Known rows, with every way that one mark hangs from another
[D N U]: [ -8.5 -23.8 -12.4  -0.1   0.2  38.2  22.1 -14.8  -7.5  12.7 -23.4  -2.6
  -9.1  -2.1  23.4 -35.6   8.9  -9.2 -16.6  -2.3 -20.1  11.4]
[A N]: [-17.2 -18.2 -22.9  -6.6   8.4  -4.2 -48.8  23.0   2.1 -28.3   5.8 -12.6
  27.2 -28.2  18.0  19.2 -29.8 -24.0   3.4 -35.0  -5.3   3.6]
[P [D A U]]: [ -9.3  -6.9  -2.0  12.1 -43.9   0.2  21.6 -10.9  -7.0  16.8  14.4  28.1
  12.9  22.1  11.8 -12.4   6.9 -29.4  -3.1  10.4  11.4  17.4]
[N A]: [ -7.3 -11.1 -11.5  17.7  -0.2   0.7 -30.7  -7.6  23.2 -24.0  27.7  11.4
   3.4 -12.2   7.6  19.2  -9.7  -5.6 -23.5 -14.3  23.6   5.3]
[U D]: [ 23.7   7.0   5.9 -13.8   0.2 -15.4 -36.0  20.0 -14.9  -0.9  31.3 -15.2
   0.5 -24.7 -13.8  20.0 -12.1 -14.0  -3.6  -1.2  -5.1 -20.6]
[W [D A N P]]: [  7.6   8.7   9.8  -4.8   6.3  18.0  29.2 -10.0  22.9  -9.6  -6.1  12.2
   7.1   8.3 -18.1  -8.0   4.4  33.6   0.4   5.9  -0.6  -9.9]
[D P]: [-10.9  -8.6 -24.9  15.0   8.9 -10.9  11.9   2.6  25.3 -23.0   3.3 -15.9
   2.2  -1.3 -11.6  32.5 -23.9  -4.6 -13.2   3.5   1.4 -15.9]
[F [D A N P] U]: [-15.8 -11.9  23.4  23.0  -4.3   6.1  36.2 -38.7  -4.9  17.3 -39.1  40.6
  -5.3  15.5   0.4 -45.0   3.8  34.5  -4.6 -15.7 -28.2   4.2]
[U [D P]]: [ 21.6   2.4  -2.0  -2.5   3.2 -29.2  -8.5   8.7   3.3  -9.6  11.6 -22.2
  -8.3 -14.7 -22.7  22.1 -17.0   0.6  -4.2  10.5  -8.3 -26.6]
[F D]: [ -9.5  10.4   9.3 -11.7  -6.4  -7.8 -24.2  19.7 -19.6  -1.6  30.4  15.5
  13.0   3.5   1.2  19.4  -6.1 -15.6   6.4 -14.3  -9.3 -19.1]
[D A [P [X W]]]: [-32.0  -7.9 -14.5  20.7 -11.9 -17.9  38.5 -12.5  34.7  13.2  -9.8 -33.9
  23.0  18.2   0.8  23.8  -5.6  16.2  -8.1   3.5  44.5  15.9]
[F [D N]]: [-20.5   6.5  21.6 -26.7   4.7   4.7 -14.7   9.0 -17.7   6.5   7.8  11.0
  -0.3   3.9   9.6  -6.1   7.4   2.9  12.8 -20.5 -22.5  -8.1]
[P D]: [-13.3   9.2  -1.9 -17.6 -10.2 -18.0 -33.1  27.2 -13.1   1.0  42.7   7.3
   1.2  -2.7   1.8  37.3  -5.9 -42.7   7.4   0.0   2.2   7.9]
[F [D A N] U]: [-16.1  -6.8  28.4  10.1  -7.8  22.2   8.0 -25.5 -22.2  30.3 -21.7  46.2
   2.7   7.0  10.4 -45.3   6.6  19.5  -3.0 -28.1 -25.5  13.0]
[F [U D]]: [ 29.3  -4.1  -0.4  12.1   3.4  -0.9 -39.7   5.2 -32.7  13.7  14.1   9.1
 -10.9 -34.5 -10.1   4.7 -15.7 -18.0 -17.5  -8.2 -23.0  -6.2]
[W [D N]]: [ 15.6  17.8   7.8 -32.4  19.4  29.0 -26.9  22.8 -12.3  -5.8  24.7   5.9
  -0.1 -14.4  -8.3  11.2   6.8  -1.0   3.6  -3.9 -14.7  -9.7]
[W D]: [ 26.6  23.8  -6.3 -15.8   6.3  14.9 -37.6  32.3 -12.3 -17.1  48.6   9.6
  11.9 -13.9 -16.3  36.4  -6.2 -20.1  -2.7  -1.1  -2.1 -21.1]
[X W]: [ -4.6  -9.8   1.0  -3.3 -17.4  -9.2 -22.1   9.6  13.6  11.6  38.8 -32.9
  19.8  -3.0   4.1  43.1   1.0 -19.9  -9.1  -1.4  19.5   7.7]
[F [D A [P X]] U]: [-18.3   3.6  -0.4  29.8  -6.0  -8.3  15.6 -15.2 -18.9  18.5 -20.3  28.6
   2.7  13.2  -1.0 -11.3  -9.1  10.4  -6.4 -13.5  -6.2   4.2]
[P X]: [-31.0  12.6 -30.7 -10.7  22.0   4.7 -34.3  37.5 -20.5   6.8  21.1 -31.4
   7.3 -15.6  11.0  42.9 -14.9 -29.7  -2.7 -16.4  22.4  10.8]
[F [U [D P]]]: [ 27.8  -6.9  -4.7  21.6   5.7 -13.4 -17.8  -3.9 -17.7   2.8  -0.8   4.7
 -18.5 -26.2 -17.2   5.5 -18.4  -6.8 -19.9   1.8 -26.3 -11.0]
[P [X [D A N]]]: [-34.9  17.3   8.0 -24.4  28.8   9.5 -10.5  20.9 -15.2  22.0 -13.2 -19.9
  -3.7  -1.3  11.7  -4.3   9.5   3.7  31.8 -12.0  27.5  20.2]
[W [D [A N] P]]: [ 12.3   5.2  -7.0   6.5  -4.2  -0.8   2.9   5.3  22.3 -32.9   3.1  13.0
  29.0   0.5 -14.0  10.1 -14.8  13.7   2.2  -4.8   1.9 -14.8]
[P [X D]]: [-20.2  26.2  -8.9 -23.5  31.9  -4.4 -43.5  45.3 -27.8   9.6  15.0 -24.6
  -6.6 -12.8   5.6  31.4  -3.1 -25.9  28.3  -5.4  21.4   6.0]
[U [D [A N] P]]: [  9.0 -13.2   3.4   8.4  -9.5 -31.5   3.6  -8.6  20.5 -15.3 -14.4 -11.9
  15.8  -9.7 -10.7  -7.0 -21.1  18.9   2.9  -5.4   0.5 -14.4]
[W [D [P X] U]]: [ 25.7  20.7 -30.5   2.6   2.9  11.2   6.3  17.7 -18.5  -8.8   9.0  -2.9
  -6.1   5.3  -6.3  16.5   0.0 -17.9 -10.0  23.6  -5.5 -14.1]

Rows
[ -9.3 -10.7   6.8  -8.4 -20.3   4.9  -4.9 -16.0  -9.3   8.9   4.9  24.3
 -24.8   9.6  26.2 -25.4  21.7 -23.0  -7.1   6.4  -6.5  31.2]
[P [D [N A] U]]
[-11.9  -6.6   3.4 -18.3 -15.3   8.0   2.7   1.3 -22.1  16.7   2.9  13.2
 -17.7   9.1  21.0 -16.6  17.3 -32.0   1.8   8.0 -19.2  21.1]
[P [D N U]]
[  0.8  23.9  -9.7 -24.5   3.6  -1.7 -45.4  42.0 -21.5  18.6  44.6 -37.9
  10.9  -7.2   5.8  55.5   8.7 -26.5   1.7   0.3  26.3  11.2]
[P [X [W D]]]
[-13.0 -39.2 -31.8  47.8 -26.0   0.4  59.9 -38.7  33.8 -19.2 -48.9   6.3
  29.6  16.1  16.0 -38.1 -17.0   9.1 -14.8  -2.6   0.7   7.3]
[D [A N] P U]
[ 19.6   7.5  16.9  -5.5 -28.7   0.2 -10.1   5.2  14.9  10.7  45.5  -7.5
  32.8   7.1  -8.8  29.9  12.9  -2.4  -3.9   6.6  24.5   1.5]
[X [W [D A]]]
[-22.2   6.2 -11.7  -1.8   9.0   3.5 -12.7  19.5 -22.6  11.7 -17.5 -11.6
  10.3  -0.7  24.9 -13.0   1.6 -19.9  27.2  -8.9  21.9  18.2]
[P [X [D [A N] U]]]
[ -2.0   8.1   3.7 -26.9  25.1 -17.3  -6.6  12.0 -10.2   6.8 -14.3 -40.9
 -29.1 -16.9  -8.1   3.6  -2.1  14.3   5.5   4.0  -8.9  -5.8]
[U [D N [P X]]]
[ 31.0   0.0  10.5   6.6 -41.7  10.6   9.7  -6.1   6.4  18.1  30.7  -0.9
  28.3  13.3   0.0   6.8  20.2  -8.1 -11.5  15.1  17.1   3.9]
[X [W [D A U]]]
[-10.3 -16.3   6.0  34.3 -14.5 -14.0   9.2 -23.5  -2.7  -4.2 -29.6  42.4
  15.7   5.6   4.1 -27.8 -16.7  14.8  -2.0 -25.9 -25.8   0.6]
[F [D [A N] P] U]
[ 16.7  -4.4   9.2   0.5 -25.4 -15.9  -2.3  -0.7  29.6  -8.0  19.7 -14.8
  31.3   6.3  -6.6  25.9   3.4   7.6   0.6   4.2  13.7   1.7]
[X [W [D [A N] P]]]
[-22.8 -21.1  -5.4   9.6  19.3  -0.6  17.2 -31.1  43.1 -24.3 -23.9  -4.7
 -24.4  -1.3   4.6  -8.0  -2.3  31.1 -17.4  -6.0   0.4   8.7]
[D [N A] P]
[ -1.8  -6.1  39.6 -24.3  12.8 -21.8   3.5  -2.2  20.8  11.4 -11.5 -36.7
 -22.0  10.5  -3.4   5.3  25.2  17.0  32.7  15.8   1.2   3.9]
[X [D N P] W]
[ 14.9  -1.9   7.4  11.9 -12.3 -23.7  21.2 -14.2  19.7  -3.5   0.1  -9.8
   7.4  -1.8 -23.4   1.2 -14.6  20.0  -5.3   9.9   8.1 -20.8]
[U [D A P]]
[ -8.1 -35.6 -15.5  27.5  -1.1  15.8  49.1 -52.9  31.4 -13.0 -45.5   3.9
 -29.1  10.7  17.4 -43.9  10.6  20.1 -30.0   9.8 -11.5  12.3]
[D [N A] P U]
[ -4.5 -13.2  16.2  11.2   3.7  10.3  59.6 -31.8  19.1   6.6 -50.6   8.4
 -15.7  24.4   1.7 -54.1  16.5  25.7  20.9  16.6  -3.0   1.6]
[X [D A N P U]]
[ 17.5   8.9   6.4 -10.8  16.8  10.7  -4.2  -6.8  19.2 -29.0   7.6  12.2
 -18.8  -3.4 -13.3   5.1   5.5  22.7  -8.0   5.9  -7.2  -9.1]
[W [D [N A] P]]
[ 11.7  -2.5  -6.9  26.1   2.9  -9.5  -2.2 -10.0 -14.8  17.0 -12.8   1.1
  -7.4 -16.5 -12.2  -5.6 -14.9   4.5 -18.3  -2.2  -4.8   4.1]
[F [U [D A [P X]]]]
[ -8.4  -9.7   6.7  -0.8  -8.1   3.7  38.0 -18.1 -10.9   5.2 -29.3  14.2
 -14.8  22.9  10.7 -33.6  11.5   7.7  -0.9   5.8 -34.9 -11.9]
[F [D N P U]]
[ 13.7   8.9  -1.5 -12.4   1.2 -38.4 -16.3  17.3  -5.7  10.5  13.9 -48.3
 -12.2 -11.4 -12.3  33.4  -5.3  -4.1   1.1  14.5   7.6 -10.5]
[U [D [P [X W]]]]
[ -6.8   2.5  12.7  11.9   8.9 -14.2  24.4  -6.7  28.8 -10.6 -12.3   4.9
   3.5  14.5 -17.0  -0.4  -4.1  16.4  25.9  10.2  17.6 -14.0]
[X [D A P]]
[  0.0 -18.0  -0.4  21.8  -5.6  -7.6  33.6 -17.7  17.0 -14.9 -40.5  10.5
   6.8  15.4   6.3 -37.9  -2.3   7.9  24.5   7.1  -0.5  -3.7]
[X [D [A N] P U]]
[ 31.8   5.0 -13.2  26.8 -22.2  16.7  43.9 -16.7  12.5 -13.1   0.8  25.3
  15.0  19.3 -14.7 -10.7   2.6   5.1 -16.0  23.8   0.6 -18.1]
[W [D A P U]]
[-31.2   4.6  -8.0 -19.8  -4.2   2.9 -15.8   4.2 -31.4  24.4  -0.8   0.9
 -31.7   6.7  38.2 -12.6  25.2 -29.3   0.7   3.2  11.3  47.0]
[P [D [N A] U] X]
[-22.7  10.6  20.5 -31.5  20.4  -8.6 -40.8  18.0  -9.1  24.4   6.4 -39.4
 -19.2  -4.8  19.6  14.4  27.7  -1.3  25.6  -4.7  31.2  31.7]
[P [X [D [N A]] W]]
[ 18.6  14.9  12.1 -21.4  13.6  23.6 -32.6   5.8   2.4 -17.0  26.2  17.8
  -8.5 -12.1  -4.1   4.7  11.4   8.1  -5.4  -5.7  -2.8  -3.2]
[W [D [N A]]]
[ 30.8   9.6  -6.3  14.5 -25.3  32.3  19.6  -4.1  -6.6   0.2  20.0  30.6
  26.0  10.3  -7.3 -12.5   6.5  -8.2 -13.5   9.8   5.6 -11.5]
[W [D A U]]
[-29.0  21.4   2.7 -35.3  41.8   5.9 -34.8  38.7 -27.3  15.4  -3.4 -28.0
 -17.7 -12.1  11.4  12.2   7.4 -11.0  31.6 -10.3  14.6  15.1]
[P [X [D N]]]
[ 13.7  10.2   0.0  -5.9  -7.2  13.4 -24.5  16.5   4.1 -20.6  22.2  20.1
  39.2  -8.7  -5.2   7.9 -11.2  -0.8   5.6 -15.6   5.5  -6.7]
[W [D [A N]]]
[  2.2  -3.6  -6.8  15.3 -20.4  -9.2  28.5  -8.4 -11.3  -5.5  -6.2  17.2
  -1.9  22.7   4.7  -8.2  -0.6  -9.1  -6.2   9.5 -23.0 -23.4]
[F [D P U]]
[  5.0 -13.5  11.9   5.7  14.8   3.6  24.7 -28.7  15.4 -10.1 -38.6   9.1
 -39.1  10.6   6.5 -41.5  21.2  17.7  13.5  18.4  -9.6   1.5]
[X [D [N A] P U]]
[ 19.1 -11.6   3.0   8.3  15.2  -1.8  -9.9 -12.9 -16.4  11.0 -19.0   1.6
 -30.7 -26.1 -12.3 -15.2  -8.3   7.4 -16.6  -1.9 -36.8  -1.6]
[F [U [D N P]]]
[ 27.3  -5.0 -15.4  20.8 -20.4  10.7  27.8 -10.6  13.2 -23.3 -12.9  21.8
  24.8   9.1  -3.6 -18.2  -6.9   4.2  -6.7   8.9  -6.8 -12.8]
[W [D [A N] P U]]
[ 18.1  15.1  -3.0  10.6  -6.4   4.2  19.3   0.1  20.9 -20.4  16.9  16.5
  19.4   9.2 -25.7  17.2  -9.6  14.5  -4.8  10.3  10.4 -21.2]
[W [D A P]]
[-17.9   9.1  -2.9 -15.7  26.7  13.5 -18.0  10.8 -24.2  14.8 -16.3 -12.5
 -27.9  -2.3  26.6 -16.6  18.2  -9.7  17.7  -1.8  14.9  23.3]
[P [X [D [N A] U]]]
[-11.1   1.5  10.8 -11.3   9.8 -12.8  22.1  -9.8   5.6  15.6 -27.3 -27.8
 -11.7  -2.3  -7.3 -17.5  -0.4  33.8   4.6   3.4   8.2   2.7]
[U [D A N [P X]]]
[ 15.5  13.0   4.3 -19.5  22.9  13.8   0.3  11.0   5.0 -17.6   6.6   0.0
 -11.0  -4.2 -17.0  13.8   2.9  12.6   0.2   8.3 -17.9 -18.3]
[W [D N P]]
